Known rows, with every way that one mark hangs from another
mivutel(daloz debodi(kalor) funem levot): -0.79 1.29 0.08 -0.12 1.97 -0.49 2.17 0.32 1.74 -1.34 -2.24 -1.96 0.30 -1.41 -0.95 -0.09 -0.05 -0.80 2.89
sutot(mivutel(debodi kigon levot)): -3.59 -0.32 0.80 0.25 1.39 0.16 -2.25 -1.22 -0.35 0.88 0.04 1.74 0.07 0.08 3.85 0.56 1.79 -1.10 1.43
kalor(debodi(mivutel(funem))): 1.41 1.51 0.28 -0.29 -1.56 0.31 1.37 0.56 0.15 0.43 0.99 -1.37 -0.32 1.52 -0.62 -0.36 -1.00 0.43 -1.75
levot(mivutel(daloz(kalor) debodi kigon)): 2.22 -1.98 -1.88 0.17 -0.61 -0.42 0.95 0.84 1.06 -0.71 -1.79 0.65 0.51 -2.55 -4.90 0.37 -1.24 1.61 0.65
debodi(kalor mivutel(daloz kigon levot)): 1.05 0.46 -0.33 0.27 1.14 1.30 -0.66 -0.37 -0.34 -0.26 0.57 -1.30 0.32 0.06 -2.13 0.71 -1.31 0.41 -0.83
mivutel(daloz(kalor(debodi)) levot): -1.72 1.66 0.69 -0.80 1.35 0.45 3.61 1.64 3.44 1.03 -1.72 -2.96 0.65 -0.28 -4.60 1.11 -0.37 -0.24 0.36
kalor(debodi(mivutel(kigon))): 1.75 0.19 -0.30 0.14 -1.35 1.05 -0.24 0.39 -0.43 1.48 0.95 -0.94 -0.07 0.92 -2.98 0.37 -1.84 1.04 -2.24
levot(mivutel(debodi funem kigon)): 2.02 -2.43 -0.60 0.40 -1.45 -0.75 -1.82 -0.74 -1.36 -1.24 0.08 2.87 0.09 -0.68 1.93 -1.16 0.69 -0.03 -0.03
sutot(mivutel(daloz)): -0.71 -0.25 -0.08 -0.07 0.47 -0.83 0.10 0.50 0.53 1.00 -0.45 0.57 -0.72 -0.40 0.80 0.19 0.17 0.06 1.20
levot(mivutel): 1.29 -2.94 -0.47 -0.48 -1.62 -0.86 -0.85 0.67 0.70 0.38 1.23 2.67 0.19 0.75 0.11 -0.97 0.52 1.24 -2.18
debodi(mivutel(daloz funem)): 1.79 -0.05 -1.16 0.37 -0.72 -0.51 0.53 -0.01 -1.39 -0.80 0.69 -0.81 -1.05 -0.12 -0.41 -0.55 -1.61 1.48 -0.45
sutot(mivutel(kigon levot)): -2.90 -0.30 1.69 0.05 0.89 0.50 -3.25 -1.26 -1.03 1.20 1.38 2.38 0.09 1.40 5.39 0.37 2.62 -1.82 -0.33
debodi(kalor mivutel(funem)): 2.60 1.66 -0.01 -0.34 -1.53 0.35 0.78 0.50 0.20 -0.52 0.98 -1.20 0.17 1.18 -0.74 -0.45 -0.93 0.51 -1.52
kalor(debodi(mivutel)): 0.93 0.61 -0.38 -0.38 -1.32 0.42 1.56 1.20 1.24 1.63 0.84 -1.61 -0.14 1.26 -3.45 0.19 -1.90 1.86 -2.26
debodi(kalor mivutel(daloz funem kigon)): 4.00 1.18 -0.79 0.50 -0.56 0.72 -0.19 -0.18 -1.54 -1.20 0.02 -1.43 -0.18 -0.59 -1.81 -0.08 -1.84 0.03 -0.25
sutot(mivutel(funem)): -0.86 0.80 1.27 -0.28 -0.78 -0.74 -0.93 -0.23 -0.60 0.38 0.70 1.62 -0.46 1.15 5.20 -0.59 2.01 -1.54 0.41
mivutel(daloz kigon): 1.59 -1.72 -1.03 0.57 0.06 -0.41 -1.03 0.25 -1.14 0.50 -0.78 0.30 -0.37 -1.46 -2.29 -0.02 -1.30 0.46 0.77
mivutel(daloz debodi kigon): 0.98 -1.81 -1.85 0.82 0.58 -0.76 0.03 0.31 -0.48 0.12 -2.13 -0.35 -0.41 -2.76 -3.75 0.19 -2.06 1.30 2.37
mivutel(funem): 0.57 -0.32 0.29 -0.19 -1.14 -0.94 -0.18 0.31 -0.50 0.00 0.30 0.71 -0.30 0.48 1.55 -1.00 0.50 -0.25 -0.05
levot(mivutel(daloz funem)): 2.32 -2.22 -0.55 -0.05 -0.91 -1.31 -0.26 0.17 -0.34 -1.34 0.29 1.89 -0.48 -0.47 1.41 -1.35 0.47 0.12 -0.47
mivutel(funem levot): -2.03 -0.19 1.34 -0.24 0.33 -0.49 -0.84 -0.58 -0.46 -0.29 0.97 0.97 -0.01 1.27 3.99 -0.81 1.88 -1.23 -0.20
daloz(kalor mivutel): 1.98 0.21 -1.09 -0.78 -2.16 0.20 1.39 1.61 0.19 1.14 0.90 -0.91 0.33 0.98 -4.08 0.13 -1.42 1.75 -2.39
levot(mivutel(debodi)): 0.77 -3.03 -1.39 -0.24 -1.18 -1.20 0.25 0.75 1.42 0.12 -0.16 1.96 0.19 -0.55 -1.32 -0.75 -0.29 2.12 -0.52

Rows
2.80 -0.50 -0.44 -0.43 -0.91 0.51 1.55 1.48 1.82 0.42 -1.24 -0.34 0.70 -0.94 -5.22 0.55 -0.79 0.13 -1.15 : levot(mivutel(daloz(kalor(debodi)) kigon))
1.91 -1.61 -1.12 -0.57 -1.05 -0.67 1.67 1.56 2.05 -0.22 -0.53 0.57 0.40 -0.88 -3.87 0.00 -0.53 1.68 -0.95 : levot(mivutel(daloz(kalor)))
-2.60 -0.27 0.48 -0.02 0.85 -0.84 0.23 -0.52 0.31 -0.60 -0.36 0.29 -0.01 -0.02 2.46 -0.60 1.14 -0.50 1.43 : mivutel(debodi funem levot)
-1.80 -0.54 0.50 0.50 0.81 -0.20 -1.58 -1.33 -1.39 -0.72 -0.27 0.93 0.10 -0.43 3.06 -0.41 1.19 -1.25 1.30 : mivutel(debodi funem kigon levot)
-0.67 1.49 -0.01 -0.13 0.37 0.37 1.64 -0.06 0.02 -1.07 0.63 -1.72 -0.13 0.39 -0.43 0.38 -0.35 0.61 -0.67 : debodi(mivutel(daloz(kalor) funem levot))
1.00 2.03 -0.32 -0.80 -1.68 0.90 3.37 2.01 2.57 1.61 0.17 -2.73 0.55 1.02 -5.88 0.93 -1.94 2.07 -2.36 : daloz(kalor(debodi(mivutel)))
2.52 -2.53 -1.39 0.71 -0.41 -0.97 -0.98 -0.60 -1.38 -1.79 -0.95 1.93 -0.44 -2.03 0.30 -0.97 -0.24 0.17 1.20 : levot(mivutel(daloz debodi funem kigon))
-3.36 0.88 2.32 -0.37 0.73 -0.29 -1.59 -1.13 -0.45 0.14 1.36 1.88 -0.20 1.94 7.69 -0.41 3.43 -2.44 0.13 : sutot(mivutel(funem levot))
0.53 1.68 0.26 -0.15 0.90 0.56 0.99 -0.19 0.19 -1.26 0.61 -1.80 -0.01 0.62 0.06 -0.05 -0.43 -0.09 -0.38 : debodi(kalor mivutel(daloz funem levot))
-0.40 -0.11 0.71 0.51 -0.30 0.81 -2.71 -1.81 -2.89 -0.64 2.57 1.04 -0.26 1.65 4.09 -0.35 0.77 -0.51 -1.85 : debodi(mivutel(funem kigon levot))
-0.65 1.87 0.85 -0.38 -0.28 1.97 0.84 0.27 0.97 1.17 0.88 -1.87 0.79 1.44 -2.88 1.33 -0.53 0.30 -2.52 : daloz(kalor(debodi(mivutel(kigon levot))))
-2.51 0.15 -0.79 -0.21 1.71 -0.43 2.95 1.02 2.57 -0.04 -2.28 -1.92 0.41 -1.84 -4.28 0.93 -0.81 1.26 2.22 : mivutel(daloz(kalor) debodi levot)
2.79 1.02 -1.00 0.47 -1.12 0.57 0.48 -0.03 -1.79 -0.97 0.11 -1.29 -0.29 -0.74 -2.38 0.36 -1.67 0.78 -0.54 : debodi(mivutel(daloz(kalor) funem kigon))
-1.39 1.04 0.66 -0.38 0.98 -0.26 1.73 0.33 0.85 -0.80 -0.82 -1.17 0.19 -0.38 -0.04 0.12 0.84 -0.91 1.06 : mivutel(daloz(kalor) funem levot)
-0.13 2.31 0.76 -0.47 -0.04 -0.44 1.29 0.48 1.68 -0.17 -1.38 -0.24 0.35 -0.23 1.84 -0.06 1.03 -1.30 2.24 : sutot(mivutel(debodi(kalor) funem))
-2.38 0.97 1.07 -0.08 1.54 0.70 -0.71 -0.34 0.15 0.57 -0.44 0.34 0.29 -0.24 1.27 1.32 1.54 -1.55 0.92 : sutot(mivutel(daloz(kalor) kigon levot))
1.34 0.51 -1.11 -0.06 -0.35 0.18 2.38 1.29 1.27 1.10 -0.23 -2.62 -0.63 -0.03 -5.02 0.42 -2.86 2.11 -0.97 : kalor(debodi(mivutel(daloz)))
-2.99 -0.52 0.13 0.62 2.44 -0.10 -1.36 -1.11 -0.41 0.27 -1.10 0.78 -0.42 -1.27 2.23 0.81 0.86 -0.85 2.57 : sutot(mivutel(daloz debodi kigon levot))
-2.55 0.63 2.34 0.15 0.66 0.37 -3.39 -1.93 -2.20 -0.01 1.46 2.58 -0.13 1.57 8.08 -0.21 3.47 -3.27 0.21 : sutot(mivutel(funem kigon levot))
-2.07 -1.51 -0.10 0.41 1.00 -0.07 -1.44 -0.67 -0.33 0.45 -0.41 0.79 0.28 -0.54 0.29 0.18 0.28 0.15 0.93 : mivutel(debodi kigon levot)
-0.77 -1.00 0.04 0.38 -0.08 0.96 -2.61 -1.18 -1.84 0.46 2.40 0.91 -0.08 1.43 1.32 0.22 -0.11 0.86 -2.33 : debodi(mivutel(kigon levot))
3.00 1.28 -1.08 -0.41 -1.41 -0.15 1.65 0.83 0.03 -0.56 -0.45 -1.49 0.21 0.12 -2.38 -0.77 -1.46 0.39 -0.06 : daloz(mivutel(debodi(kalor) funem))
-1.21 -0.74 -0.27 0.84 1.85 -0.47 -0.80 -1.24 -1.43 -1.24 -1.35 0.06 -0.38 -1.80 1.44 -0.24 0.23 -1.02 2.62 : mivutel(daloz debodi funem kigon levot)
-3.13 1.49 1.14 -0.68 1.63 0.20 0.81 0.21 2.79 0.79 -0.87 -0.20 0.79 0.47 1.44 0.67 1.54 -0.88 1.58 : sutot(mivutel(debodi(kalor) levot))
-1.13 -0.52 1.36 0.27 0.34 0.17 -2.59 -1.37 -2.08 -0.38 1.05 1.65 0.09 0.99 4.56 -0.59 1.91 -2.05 -0.22 : mivutel(funem kigon levot)
-0.42 1.37 1.35 0.17 -0.14 1.36 -1.07 -1.14 -1.40 0.09 1.72 -0.55 -0.03 1.94 2.24 0.00 0.47 -1.24 -2.01 : kalor(debodi(mivutel(funem kigon levot)))
-0.38 -0.65 -0.88 0.71 0.93 -0.53 -0.72 -0.22 -0.50 0.56 -1.71 0.61 -0.62 -2.13 -0.18 0.56 -0.50 0.07 2.81 : sutot(mivutel(daloz debodi kigon))
